Each row comes from the steps of one path. Every step used is in the known rows, and no mark comes twice. Write the path behind each row, first mark first.
Known rows:
m -> l -> z: [  5  24  -8  -1  -1   9 -13  -5   0   4  12  -7   2  18   7  -1   0  -1
   6  -3]
m -> e -> z: [  6  28  14  -2  -2   6 -13 -13   7  -3  11  -5 -15  -3  -3 -18  11   1
 -12 -15]
n -> z -> h -> m -> l: [ -5  -2 -10  18  -4   9  -1 -18   1   8 -18  -2  -2  42   4  24   3  -2
  -2 -15]
n -> z -> l -> m -> e: [  5  15  13   2  -1  -1  -3 -13  -5  -4 -13   0   2  15 -13   2  -1   1
  -7 -17]
e -> z -> l -> m -> n: [ 11  11  10  -5   0 -15   6 -10   5  -5  16   3  13   8 -10  16  -6   3
  -9 -20]
h -> m: [ -3 -10   1   8  -6  -3   7  -8   4  -1  -8   2  -1   3   3   5   4  10
  -1 -15]
h -> m -> l -> z -> e: [ -2  21   0  15  -8  21  -3 -16   1   2  -4 -12   5  25  12  11  -1  12
   9 -25]
e -> z -> d: [  6   1  12   0  -5  -2   2 -15   6  -3   4  -6  -2  47  -6   5  -3  -2
  -1  -1]
h -> m -> n -> z -> l: [  6  -9  11  12  -3  -2   6 -21   8  -3 -12   7  10  37  -5  21   4   2
   0 -36]
h -> m -> n: [  1  -1   1   5  -6 -13   6  -6  11  -1   1   9   4   3   1   7   8   5
  -6 -23]
h -> m -> n -> z: [  5   0  11   7  -4  -5  -2 -17   8  -3  -8   8   1  32  -5   8  12  -1
  -8 -24]
n -> z: [  4   1  11   2   2   7  -8 -12  -2  -3  -9  -1  -3  29  -6   1   3  -5
  -1  -1]
e -> m -> n: [  2  12  -3   1  -3 -13  11   4   3  -3  -1   2   3 -18  -8  12   3  -4
   1 -14]
w -> z -> l -> m: [  8   1   9  -4   4  -3  12  -3   2  -3   4   5  24  -3 -15  16  -9  11
  -2  -8]
l -> m: [  0   2  -1  -5  -2 -13   4   3  -5  -2   0   2   5  -7  -6   4  -5   5
  -7   5]
w -> z -> e -> m: [  0  18  14   7   0  18  13  -4   2  -6 -10  -8  11 -13 -13  16  -3   9
   7 -16]
w -> z -> l: [  8  -2   9   1   6  10   8  -6   7  -2   4   4  20   5 -10  14  -3   7
   5 -13]
e -> m -> l -> z -> h: [ -4  24 -23  12  -2  15   8  -3  -7   7  -3 -18  -2   2  -1  20  -7  -1
  11  -9]
h -> m -> l: [ -1  -1  -8   7  -8  -8  -3  -8   6   5  -6   6   5   9  12  10   6   5
   0 -15]
m -> l -> z -> e: [  0  33  -1   7  -2  24 -10  -8  -3   4   4 -14   5  22   9   6  -7   3
   9 -10]
m -> n: [  4   9  -1  -2   0 -11   1   2   6   1   8   6   5   2  -2   3   4  -5
  -4  -7]
z -> h -> m: [-10 -13 -12  17  -4   6  17  -7   1   5 -13  -5  -3   6   1  18  -2   9
  -1 -15]
w -> z -> h: [  0   4  -4   5   7  14  10  -1   4   4   3  -3   8   2 -12  14  -1   3
  -3  -1]

Write each row's path:
[ -2  12  15  13  -3  20   4 -13  -7  -7 -27 -13  -2  17  -9  16  -5  -1
   9 -15]  n -> z -> e -> m
[  4   9  15  10  -7   7   1 -25  11  -4  -1  -4  -6   4   0   0   8  12
  -5 -43]  h -> m -> e -> z -> l
[  7  19  13   3  -1  10  -5 -16   7  -3   8  -5  -5   2  -3  -5   4   3
  -4 -27]  m -> e -> z -> l
[  5   2  -1  -3   0 -20  12   1   0  -1   5   8  18  -1  -9  21 -10   2
  -4 -14]  z -> l -> m -> n
[  2  -7  -1   0   0  -9  12  -1  -6  -2  -4   2  14  -2  -7  16 -13   7
   1  -7]  z -> l -> m
[ -2  22 -21   9   2  18  -2  -4  -5  10   7 -14   0  20   4  12  -6  -3
   5  -2]  m -> l -> z -> h
[  2  14   1   0  -3  -9   5  -1  -4  -1  -4   2   5 -15  -8   3  -5   6
  -5 -16]  z -> l -> m -> e
[  3  19 -10   5 -10  -1   6  -7  -3   1  -6 -12   5  35  -4  15  -7  -4
  16  -4]  e -> m -> l -> z -> d
[  4  28  12   5   0   7  13  -2   8  -5  -1  -1  15 -14 -15  20   1   4
   2 -24]  w -> z -> e -> m -> n
[  3  19  15   7  -9   3  -7 -21  11  -4   3  -3 -15  -1   1 -13  16   9
 -13 -31]  h -> m -> e -> z
[ -6  11   4  11  -4  13  13  -2  -5  -4 -18 -12   1 -12  -4  16  -8   5
  11 -15]  z -> e -> m
[  3  22  17   2  -1  -1  -2  -8  -3  -5  -9   0   9  27 -12  15  -4  -2
  -9 -10]  l -> m -> n -> z -> e
[ -6 -12   0  19  -3  13   8 -19  -1   2 -21  -6  -7  34  -5  18   2   3
  -3 -16]  n -> z -> h -> m
[  1   8  -3   9   5   6   2  -7   1   4  -4  -1  -1  30 -11  17   1 -12
  -7  -8]  m -> n -> z -> h
[ -3  24   6  11  -3  27  10  -8  -8  -6  -8 -22   0  -2  -5   8  -9   8
  14 -17]  l -> z -> e -> m
[  2   6  -6   9 -12  -2   2 -17   4   3  -4  -5   6  57   6  12  -1   5
  10 -12]  h -> m -> l -> z -> d
[ -1  29   0   3  -3   2   0  -8  -2   1   6 -10 -12 -10 -11  -1   0   4
 -19 -10]  l -> m -> e -> z -> h
[  1  10  -4   4   2  -7   5  -5  -4   2  -5   0   4  23 -17  21  -4  -7
 -13  -3]  l -> m -> n -> z -> h
[ -1  26   0   7   0  15  -3 -11   4   3   7 -13 -17  -1  -5  -5   5  -1
 -13 -15]  m -> e -> z -> h
